Each row comes from the steps of one walk. Every step used is in the known rows, and no mark comes twice. Write the walk behind each row, first mark first.
Known rows
sadu kego fevi: [1, 7, -19, 6, 0, 19, -7, -5, -28, -7, 13, 11, 1, -6, -3, 3, 10, 13, -39, -9, 18, -9, -7, 10, 17, 4, -4]
sovo fofala sadu: [48, -17, 0, 13, 0, -20, -49, 1, 4, 8, -21, 4, -12, 7, 23, -30, -27, -7, 16, 41, 5, 5, -4, -20, 27, 15, -4]
fifas sadu kego fevi: [18, -11, -14, 8, -23, 12, -4, -15, -14, -2, 19, 15, 16, 0, -2, 24, -1, 12, -16, -20, 12, -10, -7, -7, -6, 6, -22]
sovo fofala sadu kego fevi gezim: [10, -13, -28, 17, -12, 10, -29, -14, -4, -7, -24, 4, 1, -11, -4, 22, -14, 5, -8, 19, -18, -7, -4, 14, 39, 18, -10]
sovo fofala fevi gezim: [15, -9, 20, -23, 14, -2, -3, 9, -15, -8, -38, 0, -12, -2, 23, -21, -13, -10, 23, 47, -14, -11, 11, -9, 13, 16, 14]
sadu fifas: [4, 2, 4, -6, 9, 7, 6, 9, -5, 4, 22, -2, -13, 17, 0, -19, 1, -1, -7, 13, 22, 19, -10, 14, -3, 1, 18]
kego sadu fifas fevi fofala: [-16, -3, -3, 8, -11, -17, 16, 0, 42, 13, -4, -8, 6, -13, -18, 7, 8, 11, 27, -29, -17, -2, 0, 42, 3, -13, -13]
fifas sadu kego: [27, -4, -2, 9, -6, 5, -20, -19, -16, -11, 26, 5, 4, 7, 8, 10, 4, -2, 2, -8, 21, -7, -8, -15, -7, 20, -7]
sadu kego fevi gezim: [-15, 5, -28, -6, 5, 30, 7, -3, -39, -12, -1, 3, 1, -5, -5, 19, 15, 6, -33, -13, 6, -6, -10, 22, 12, 11, 11]
fofala sadu fifas: [15, -1, 16, 4, 1, 10, -23, 9, 18, 5, 17, 2, -13, 10, -6, -14, -13, 2, 9, 15, -3, 24, -5, 6, 7, 10, 9]
fevi fifas sadu: [17, -2, -2, -11, -4, -7, 22, -8, -18, 12, 17, 0, 11, 9, 27, 13, -12, -24, 0, -5, 14, 2, -16, -46, -35, -9, 2]
tetu fifas: [19, -3, 3, -24, 27, -3, 10, 6, -18, -16, -3, 0, 1, 22, 34, -21, -1, -41, -16, 20, 35, 6, -7, -18, 7, -3, -12]
fifas fevi fofala sadu: [20, 20, 9, 4, 18, -1, -27, -13, 36, 15, -19, -9, 8, -1, 13, -5, 4, -6, 38, -2, -12, -11, -4, -26, 6, 2, -18]
kego sadu fifas fevi: [-3, -16, 13, 13, -12, -17, 15, 17, 17, 9, 8, -6, -6, -13, -33, 1, 8, 29, 18, -17, -11, 8, 5, 21, -9, -12, -11]
fifas fevi: [18, 7, 19, -7, 28, 0, -2, 5, -11, 4, -8, -9, -5, 7, 0, -26, 18, 4, 19, -1, 14, -5, -7, -44, -16, -4, -8]
fofala sadu: [29, 1, 8, 5, 14, 3, -37, 7, -5, 1, -1, 3, -13, 8, 18, -21, -11, 0, 11, 16, 11, 11, -4, -22, 17, 15, 8]
kego fevi gezim: [-7, -2, -22, -26, 12, 21, 25, 16, -40, 3, -22, 10, -5, 6, 13, 4, 3, -4, -14, -3, 13, 4, -9, 2, 2, 2, 16]
sovo kego sadu fifas fevi gezim: [-49, -33, 3, 9, 0, -7, 22, 16, -1, -24, -8, -14, -20, -26, -32, 15, 25, 26, 18, -16, -11, -6, 12, 20, -15, 5, 19]
sovo fofala sadu kego fevi: [32, -12, -18, 28, -19, -1, -48, -13, 9, 0, -12, 14, 1, -4, -9, 3, -18, 9, -19, 21, -11, -5, -2, 4, 43, 6, -25]
fevi kego sadu: [-20, -2, -15, 10, -9, -33, -9, 5, -32, -3, -9, 3, -5, -7, -1, -16, -1, 11, -13, -5, 11, 2, 20, 17, 2, -6, 26]
sadu fifas fevi: [1, 9, 25, -3, 17, 5, 12, 8, 13, 6, 13, -12, -6, 12, -22, -18, 13, 7, 20, -1, 3, 9, -10, -9, -24, -9, -3]
fofala sadu kego fevi gezim: [-4, 8, -21, 9, -3, 29, -18, -6, -15, -13, -6, 7, -1, -11, -9, 29, 5, 11, -20, -6, -15, 0, -6, 12, 24, 15, 5]
fifas sadu kego fevi gezim: [0, -14, -25, -6, -17, 19, 16, -11, -24, -15, 5, 12, 13, 0, 0, 42, 5, 11, -7, -20, 4, -9, -8, 0, -9, 14, -5]

Which walk is each row?
[-4, 11, -21, -14, 1, 12, 28, 9, -24, 17, -1, 4, 5, 1, 16, 8, -2, -16, -36, -2, 10, 4, -16, -22, -10, -21, 0]  kego fevi fifas
[-32, 23, 19, 5, 14, -10, 6, -5, 1, 10, 15, -23, -2, 15, -30, -20, 24, 4, 2, 0, -6, 4, 12, -7, -36, -21, 13]  sadu fifas fevi kego
[-4, -21, -3, 9, -17, -15, 8, 20, 3, 1, 14, 6, -15, -7, -13, -6, -9, 18, 1, -4, 8, 18, 5, 43, 7, 0, 12]  kego sadu fifas
[-17, 2, 23, 3, -17, -22, -3, 8, -20, -9, -20, 5, -4, -17, -11, -24, -6, 13, -7, 5, -19, -7, 37, 8, 5, -2, 20]  fofala fevi kego sadu
[-21, 2, 2, 15, -6, -33, 3, 4, -16, 0, -14, -10, 0, -15, -24, -12, 13, 21, 6, -15, -2, -10, 23, -9, -16, -15, 6]  fifas fevi kego sadu
[13, 24, -14, 21, 4, 11, -52, -24, 18, -5, 9, -5, 8, -2, 20, 5, 1, -9, -3, -2, 2, -10, -9, 18, 38, 24, 2]  fevi fofala sadu kego
[8, 20, 1, -13, 26, 1, -4, -8, 12, 15, -16, -14, 12, 5, 21, -16, 19, -10, 24, -7, 13, -15, -9, -19, -3, -7, -11]  fifas fevi fofala
[29, -18, 7, -24, 6, -11, 17, -4, -6, -16, 3, 7, 14, 25, 33, 1, -12, -38, 6, 9, 26, 5, -9, -38, -16, 0, -27]  tetu fifas sadu
[-1, 7, -31, -19, 8, 13, 8, -1, 0, 16, -17, 9, 10, 8, 26, -10, -3, -15, -12, -7, 15, -11, -9, 13, 17, -6, 0]  kego fevi fofala
[12, 9, -23, -2, -2, 14, -19, -3, 24, 17, -22, 12, 13, 1, 23, 2, -17, -8, -3, 2, -7, -1, -5, 5, 29, 3, -10]  kego fevi fofala sadu
[-2, 22, -16, 21, -16, 17, -8, -10, -2, 6, 17, 6, 6, -10, -7, 34, -4, -2, -44, -9, -16, -2, -12, -14, 17, -10, -11]  fofala sadu kego fevi fifas
[-27, -12, 8, 0, 1, -11, 36, 22, 5, -3, -5, -13, -10, -17, -33, 17, 17, 25, 25, -22, -20, 3, 4, 31, -17, -6, 6]  kego sadu fifas fevi gezim
[4, 10, 0, 5, 3, 4, -23, -6, 45, 10, 8, -3, 0, 10, 13, -4, -13, -16, 15, 8, -4, 14, -7, 29, 19, 11, 10]  fevi fofala sadu fifas
[-16, 8, 15, -15, 24, 14, 29, 8, 0, 3, 1, -19, -8, 6, -19, 0, 24, 3, 26, -3, -6, 9, -7, 3, -29, -4, 9]  sadu fifas fevi gezim
[24, -6, 1, -6, -1, -10, 2, -21, -5, -29, 22, 4, 17, 17, 20, 14, 1, -29, -12, 1, 24, -6, -7, -21, -3, 5, -30]  tetu fifas sadu kego
[18, 9, 32, -19, -10, 4, 27, -5, -1, 5, 4, 5, 10, 2, 18, 5, -15, -16, 12, 6, -16, -10, 3, -56, -32, -6, -5]  fofala fevi fifas sadu
[-4, 6, -12, 0, -12, 18, -3, -5, 48, 18, -3, 11, 8, 6, 1, 9, -17, -6, -4, 0, -15, 11, -7, 39, 20, -5, -8]  kego fevi fofala sadu fifas
[13, 9, 31, 13, 10, 2, -12, 5, 36, 6, 10, -12, -6, 3, -28, -9, 5, 15, 31, 8, -18, 14, -1, -17, -15, -4, -9]  fofala sadu fifas fevi
[11, 18, 28, 2, -19, 8, 11, -22, -1, -10, 28, 3, 15, -6, 5, 23, -2, -7, -11, -2, -22, -22, 1, -38, -20, 2, -13]  fofala fevi fifas sadu kego
[-30, -38, -4, 16, -15, -14, -6, 15, -1, -25, 15, 7, -23, -20, -13, -9, 0, 19, -12, -7, 15, 1, 17, 34, 9, 13, 26]  sovo kego sadu fifas
[-6, 18, 6, -7, 18, 4, 12, -8, 38, 19, 4, -19, 7, 10, -3, -8, 15, -4, 26, -10, -4, -4, -11, 14, -10, -10, -7]  sadu fifas fevi fofala
[-37, 3, 28, 5, -28, -21, 10, 10, 8, -7, 1, 6, -6, -11, -28, -14, -9, 17, -6, 7, -32, 6, 41, 36, -5, -7, 19]  fofala fevi kego sadu fifas
[2, 12, 30, -30, 24, 24, 12, 16, -29, -14, -22, -1, -8, 3, 16, -17, 2, -4, 11, 22, -6, -5, 10, -16, -2, 18, 22]  fofala fevi gezim
[-23, -1, 7, 1, -1, -43, 21, 1, -7, -16, -19, -10, 12, -4, -12, -5, 15, -14, -7, -6, -3, -9, 25, -13, -13, -25, -22]  tetu fifas fevi kego sadu
[-36, -6, -9, 18, -19, -30, 3, 8, -7, -1, 13, 0, -7, -2, -21, -9, -6, 9, -8, -3, 1, 14, 20, 48, -7, -10, 29]  fevi kego sadu fifas
[-31, -12, -20, 7, -9, 17, -21, -7, 48, -4, -3, 9, -4, -6, -1, 6, -12, -6, -15, 1, -10, -4, 2, 25, 21, 7, 5]  sovo kego fevi fofala sadu fifas
[8, -7, -19, -13, -19, 4, 39, -3, -13, 19, 6, 12, 18, 6, 14, 25, -16, -15, -15, -15, 1, 1, -17, -39, -32, -24, -17]  kego fevi fifas sadu
